What can hang from each mark
dogakal: dasezod fanidid kizosa
meruzur: fanidid
kizosa: dogakal pigir
fanidid: dogakal meruzur rulo
viluso: dasezod nese
nese: viluso
dasezod: dogakal viluso
pigir: kizosa

Each row was made from one small tree. The marks that hang from a mark follow it in brackets, in alphabetical order. Every link used is in the known rows. Write each row's tree.
Known rows
dasezod{viluso{nese}}: 0.097; 0.767; -0.721; -2.200; -2.992; 2.905; 1.973; 0.911; -0.848; 1.691; 3.062; 2.731; -1.469; 0.727; 0.602; -1.169; -1.505; -0.088; 3.739; -0.332; -1.449
fanidid{dogakal{dasezod kizosa} meruzur}: -2.654; -0.006; 0.895; -4.208; 0.465; 0.807; 0.500; 0.305; -0.268; -0.108; 1.508; 3.756; -1.790; -5.553; -0.014; 2.192; 1.816; 0.019; -0.451; -0.746; -1.918
pigir{kizosa{dogakal{dasezod}}}: 0.708; -0.724; 2.374; -1.145; 2.632; -0.947; 1.462; -2.001; -0.583; -0.747; 2.763; 4.077; -2.264; -2.258; -1.152; 0.621; -0.227; 1.050; -4.461; 1.641; 1.374
dasezod{dogakal viluso{nese}}: -0.636; 0.259; 0.260; -1.630; -2.221; 2.601; 3.565; 2.265; -0.312; 1.708; 3.509; 2.242; -3.267; 0.658; 0.913; 0.091; -0.559; 1.142; 5.735; 1.071; 0.488
meruzur{fanidid{dogakal{dasezod kizosa{pigir}} rulo}}: -2.530; -2.023; 3.440; 0.435; 2.250; -1.519; 0.620; -2.401; 1.713; 0.818; 3.497; 5.937; 0.670; -2.821; 1.648; 3.078; 0.883; -2.094; 0.996; 1.359; -0.904
meruzur{fanidid{dogakal{dasezod{viluso}} rulo}}: -0.553; 0.909; 2.309; 0.361; 1.225; -0.259; 1.855; -0.546; 1.285; 3.553; 4.588; 6.549; -0.886; 0.404; -0.321; 0.912; -0.340; 1.541; -1.153; 0.201; -2.281
pigir{kizosa{dogakal{dasezod{viluso} fanidid{rulo}}}}: 0.704; 0.253; 5.359; -1.543; 4.435; 0.588; 1.302; -2.573; 0.310; 2.995; 4.566; 4.722; -1.775; -1.883; -3.862; 0.908; 0.564; 2.500; -5.044; 0.266; -0.087
pigir{kizosa{dogakal{dasezod{viluso} fanidid{meruzur}}}}: -0.487; 1.421; 6.140; -3.742; 1.938; 2.150; 1.136; 0.543; -0.494; 2.537; 3.457; 5.347; -3.280; -3.267; -3.476; 0.931; 0.896; 3.111; -3.129; -0.622; -1.345
pigir{kizosa{dogakal{dasezod fanidid{meruzur rulo}}}}: 0.461; 1.426; 5.305; -3.053; 6.098; 0.700; -0.385; -1.930; 0.290; 1.466; 0.902; 4.333; -0.865; -5.926; -3.809; 3.597; 2.502; 1.135; -7.290; -1.351; 0.729
kizosa{dogakal{dasezod{viluso{nese}}} pigir}: 0.857; 0.052; 1.912; -1.932; -4.283; 0.804; 4.192; -0.240; -1.016; 1.270; 5.940; 3.082; -2.346; -1.659; 0.799; -1.490; -2.563; 1.298; 1.778; 2.740; -1.180
fanidid{dogakal{dasezod kizosa} meruzur rulo}: -1.870; 0.615; 0.538; -4.358; 3.390; 0.456; -0.653; -0.489; 0.553; 0.447; 0.200; 3.973; -1.195; -6.845; 0.056; 3.216; 2.401; -0.245; -2.547; -1.679; -2.396
dogakal{kizosa}: -1.910; -1.619; 0.889; -1.346; 0.104; 1.072; -0.689; -0.840; 0.306; -0.952; -0.170; 1.219; -0.256; -2.024; -0.073; 0.159; 0.578; -1.261; 2.706; -0.117; 0.020
dasezod{dogakal{kizosa} viluso{nese}}: -2.816; -1.335; 1.018; -3.051; -2.322; 3.547; 2.732; 1.339; 0.005; 0.769; 3.412; 3.407; -3.733; -1.077; 1.052; 0.106; 0.495; -0.206; 8.569; 0.755; 0.251
nese{viluso{dasezod{dogakal}}}: -0.235; 0.416; 0.470; -0.554; 0.061; -0.595; 1.870; 0.082; 2.217; 2.331; -0.362; 1.712; -3.743; -0.138; 1.981; 1.504; -1.341; 2.266; 3.130; -0.134; -0.295
fanidid{dogakal{kizosa} rulo}: -2.616; -1.748; 0.216; -0.292; 4.600; -0.006; -0.087; -0.334; 1.455; -0.212; 1.497; 1.547; -0.022; -2.239; 0.174; 1.887; 2.907; -0.984; -0.501; -0.227; -0.732
nese{viluso{dasezod{dogakal{fanidid{meruzur} kizosa}}}}: -3.180; 0.539; 4.511; -3.340; 0.307; 2.691; 0.088; 0.375; 2.396; 2.624; -0.868; 2.923; -3.628; -4.354; -0.422; 3.358; 1.376; 1.437; 5.237; -2.190; -0.590
meruzur{fanidid}: -0.539; -0.175; 2.818; 1.448; -0.678; 0.661; -0.161; -0.352; 0.638; 0.702; 0.541; 3.796; 0.796; 1.509; -0.630; 0.672; 0.053; -0.795; 1.844; 0.181; 1.031
kizosa{dogakal{dasezod fanidid} pigir}: -0.325; 0.005; 5.114; 1.409; -1.703; -0.736; 2.258; -1.710; -0.512; 0.417; 4.935; -0.021; 0.126; -2.231; -2.537; 0.787; -0.435; 1.664; -2.341; 3.148; 0.958
viluso{dasezod{dogakal}}: -0.706; 0.457; 0.183; -0.411; 3.244; 0.095; 1.411; -0.011; 2.443; 0.068; 0.524; 1.664; -2.726; -0.876; 1.460; 1.020; -0.114; 0.377; 2.010; 1.128; 0.979
fanidid{dogakal meruzur rulo}: -0.749; 0.976; -0.251; -1.815; 5.056; 0.056; 0.053; 2.134; 1.559; 1.330; -0.519; 1.318; 0.108; -3.244; 0.083; 2.925; 2.844; 0.574; -3.518; -2.168; -1.600
dasezod{dogakal}: -0.781; -0.334; 0.805; 0.613; 0.765; -0.304; 1.803; 1.392; 0.381; 0.012; 0.551; -0.174; -1.989; -0.008; 0.410; 1.397; 1.005; 1.079; 1.947; 1.360; 1.609

Which tree is each row?
-2.393; -0.784; -0.137; -3.073; 1.216; 3.202; 1.413; -1.230; 1.491; -0.653; 1.864; 4.591; -2.968; -2.995; 1.608; 1.608; 0.197; -2.584; 6.366; 0.607; 2.111
viluso{dasezod{dogakal{kizosa}} nese}
-3.475; -1.629; 1.757; -2.135; 1.904; 0.015; 0.426; 2.683; 1.400; -0.237; 1.188; 1.074; -0.627; -3.751; 2.743; 1.887; 2.478; -0.962; 3.041; 0.033; -2.479
fanidid{dogakal{kizosa{pigir}} meruzur}
-0.443; 1.414; 6.054; -2.268; -2.252; 0.941; 2.115; 1.350; 0.041; 2.869; 3.835; 1.566; -1.842; -3.901; -1.967; 0.149; -0.392; 3.417; -0.588; 1.346; -2.515
kizosa{dogakal{dasezod{viluso} fanidid{meruzur}} pigir}
-0.263; 2.442; 5.651; -2.918; -2.307; 2.528; 1.793; 1.156; -0.697; 2.591; 3.488; 2.489; -2.179; -3.375; -4.521; 0.010; 0.524; 4.212; -1.899; 0.115; -1.606
kizosa{dogakal{dasezod{viluso} fanidid{meruzur}}}
-1.345; -0.447; 2.180; 2.428; 4.189; -0.172; 0.833; -0.111; 2.047; 1.219; 2.338; 4.140; 1.528; 1.373; -0.333; 2.331; 1.674; -0.390; -1.492; -0.109; 0.455
meruzur{fanidid{dogakal rulo}}
-2.002; -0.848; 4.489; -1.655; -2.984; 0.756; 0.750; -1.854; -0.408; 2.438; 3.794; 2.020; -1.055; -1.900; -0.010; -0.194; -1.129; 0.253; 4.157; 1.128; -2.762
dogakal{dasezod{viluso} fanidid kizosa{pigir}}
-2.894; -0.063; 4.539; -2.426; 4.001; 2.308; -0.786; 0.506; 1.452; 1.333; -1.149; 0.919; -0.728; -5.379; -2.367; 4.526; 4.385; -0.081; 1.852; -1.527; 0.786
dasezod{dogakal{fanidid{meruzur rulo} kizosa}}
0.841; 1.660; -0.982; -3.654; -4.505; 2.258; 2.179; -0.985; -1.992; 1.992; 3.627; 4.631; -2.040; -1.115; 0.521; -1.002; -2.394; 0.412; 1.846; -0.062; -1.657
dogakal{dasezod{viluso{nese}}}
-2.211; -0.450; 3.312; -1.044; 2.590; 1.243; -0.071; -2.526; 3.272; 2.974; 0.051; 2.415; -2.176; -2.805; -0.626; 3.639; 0.857; 0.974; 3.594; -1.091; 0.503
nese{viluso{dasezod{dogakal{fanidid{rulo} kizosa}}}}
-3.817; -1.250; 5.520; -1.744; 1.015; 1.404; 0.471; 1.824; 1.047; 0.719; 0.329; -0.200; -1.283; -4.276; 0.229; 3.495; 3.135; -0.405; 5.342; 0.604; 0.404
dasezod{dogakal{fanidid{meruzur} kizosa{pigir}}}
-0.460; -0.121; 5.085; -0.390; 2.445; 0.379; 1.255; -2.697; -0.893; 0.089; 4.557; 3.372; -1.521; -1.588; -3.820; 1.517; 1.090; 1.403; -5.029; 1.593; 2.039
pigir{kizosa{dogakal{dasezod fanidid}}}
-2.159; -0.657; 3.250; -0.762; 1.130; 0.807; 1.197; -1.356; 1.466; 2.583; 4.171; 7.753; -1.163; -1.445; -0.455; 1.082; 0.373; 0.218; 1.542; 0.052; -2.194
meruzur{fanidid{dogakal{dasezod{viluso} kizosa} rulo}}
-0.530; 0.886; -1.015; -1.905; 1.261; 2.032; 2.403; -0.492; 1.156; 0.053; 2.061; 3.469; -2.795; -1.208; 1.815; 1.474; -0.542; -1.410; 3.694; 0.878; 1.879
viluso{dasezod{dogakal} nese}
0.504; 2.901; 5.146; -3.135; 0.802; 1.730; 1.187; -0.118; 0.301; 3.541; 2.109; 2.895; -1.403; -4.928; -4.532; 1.150; 0.865; 3.852; -4.119; -1.000; -1.874
kizosa{dogakal{dasezod{viluso} fanidid{meruzur rulo}}}
-3.210; -2.019; 4.569; -0.009; -1.805; -0.107; 2.376; -0.102; 1.130; 2.164; 5.911; 6.487; -1.625; -0.084; 1.992; 0.319; -0.682; -0.042; 5.159; 2.329; -2.955
meruzur{fanidid{dogakal{dasezod{viluso} kizosa{pigir}}}}
-2.622; -1.691; 1.296; -2.424; 4.952; -0.462; -0.316; 1.645; 2.209; 0.530; -0.252; 1.179; 0.232; -5.161; 2.549; 3.074; 2.954; -1.372; 0.911; -1.045; -2.543
fanidid{dogakal{kizosa{pigir}} meruzur rulo}
-2.713; -3.118; 2.207; 0.031; 0.741; -0.914; 1.569; 1.120; 1.076; -0.736; 0.765; -0.481; -1.859; -2.125; 2.632; 1.615; 1.031; -0.954; 6.152; 2.311; 0.709
dasezod{dogakal{kizosa{pigir}}}
-1.307; 0.188; 4.192; -3.714; 1.636; 0.510; -1.921; -2.382; 0.588; 1.726; -0.704; 2.139; 0.950; -7.733; -0.457; 3.733; 1.557; -1.557; -0.211; -1.293; -2.058
dogakal{dasezod fanidid{meruzur rulo} kizosa{pigir}}
-0.905; 0.106; -0.338; -4.659; -4.426; 2.785; 1.548; -1.788; -1.640; 1.104; 3.464; 5.629; -2.399; -3.116; 0.427; -0.835; -1.841; -0.909; 4.708; 0.025; -1.741
dogakal{dasezod{viluso{nese}} kizosa}
-1.937; -0.692; 4.438; -2.519; 3.366; 1.025; -2.320; -0.301; 1.556; 1.460; -1.362; 0.281; 1.684; -5.516; -0.307; 3.254; 2.878; -1.735; 1.497; -1.870; -1.533
dogakal{fanidid{meruzur rulo} kizosa{pigir}}
-2.126; -1.990; 1.945; -1.218; 0.130; -1.061; 1.433; -0.438; 2.946; 1.564; -0.223; 1.818; -3.782; -2.183; 4.377; 1.740; -1.114; 0.260; 7.377; 0.982; -1.276
nese{viluso{dasezod{dogakal{kizosa{pigir}}}}}
-0.587; 0.652; 1.928; 0.968; 2.499; -0.854; 0.791; -1.976; 0.822; 1.659; 3.331; 5.863; 0.477; -0.558; -0.550; 2.686; 0.677; -0.037; -3.463; 0.267; 0.029
meruzur{fanidid{dogakal{dasezod} rulo}}
-0.220; 1.312; 5.014; -0.372; -2.917; 1.477; 2.688; -0.665; -0.703; 2.122; 5.774; 1.668; -2.069; -0.854; -4.525; -1.004; -0.597; 3.925; -1.878; 2.117; -0.808
kizosa{dogakal{dasezod{viluso} fanidid}}
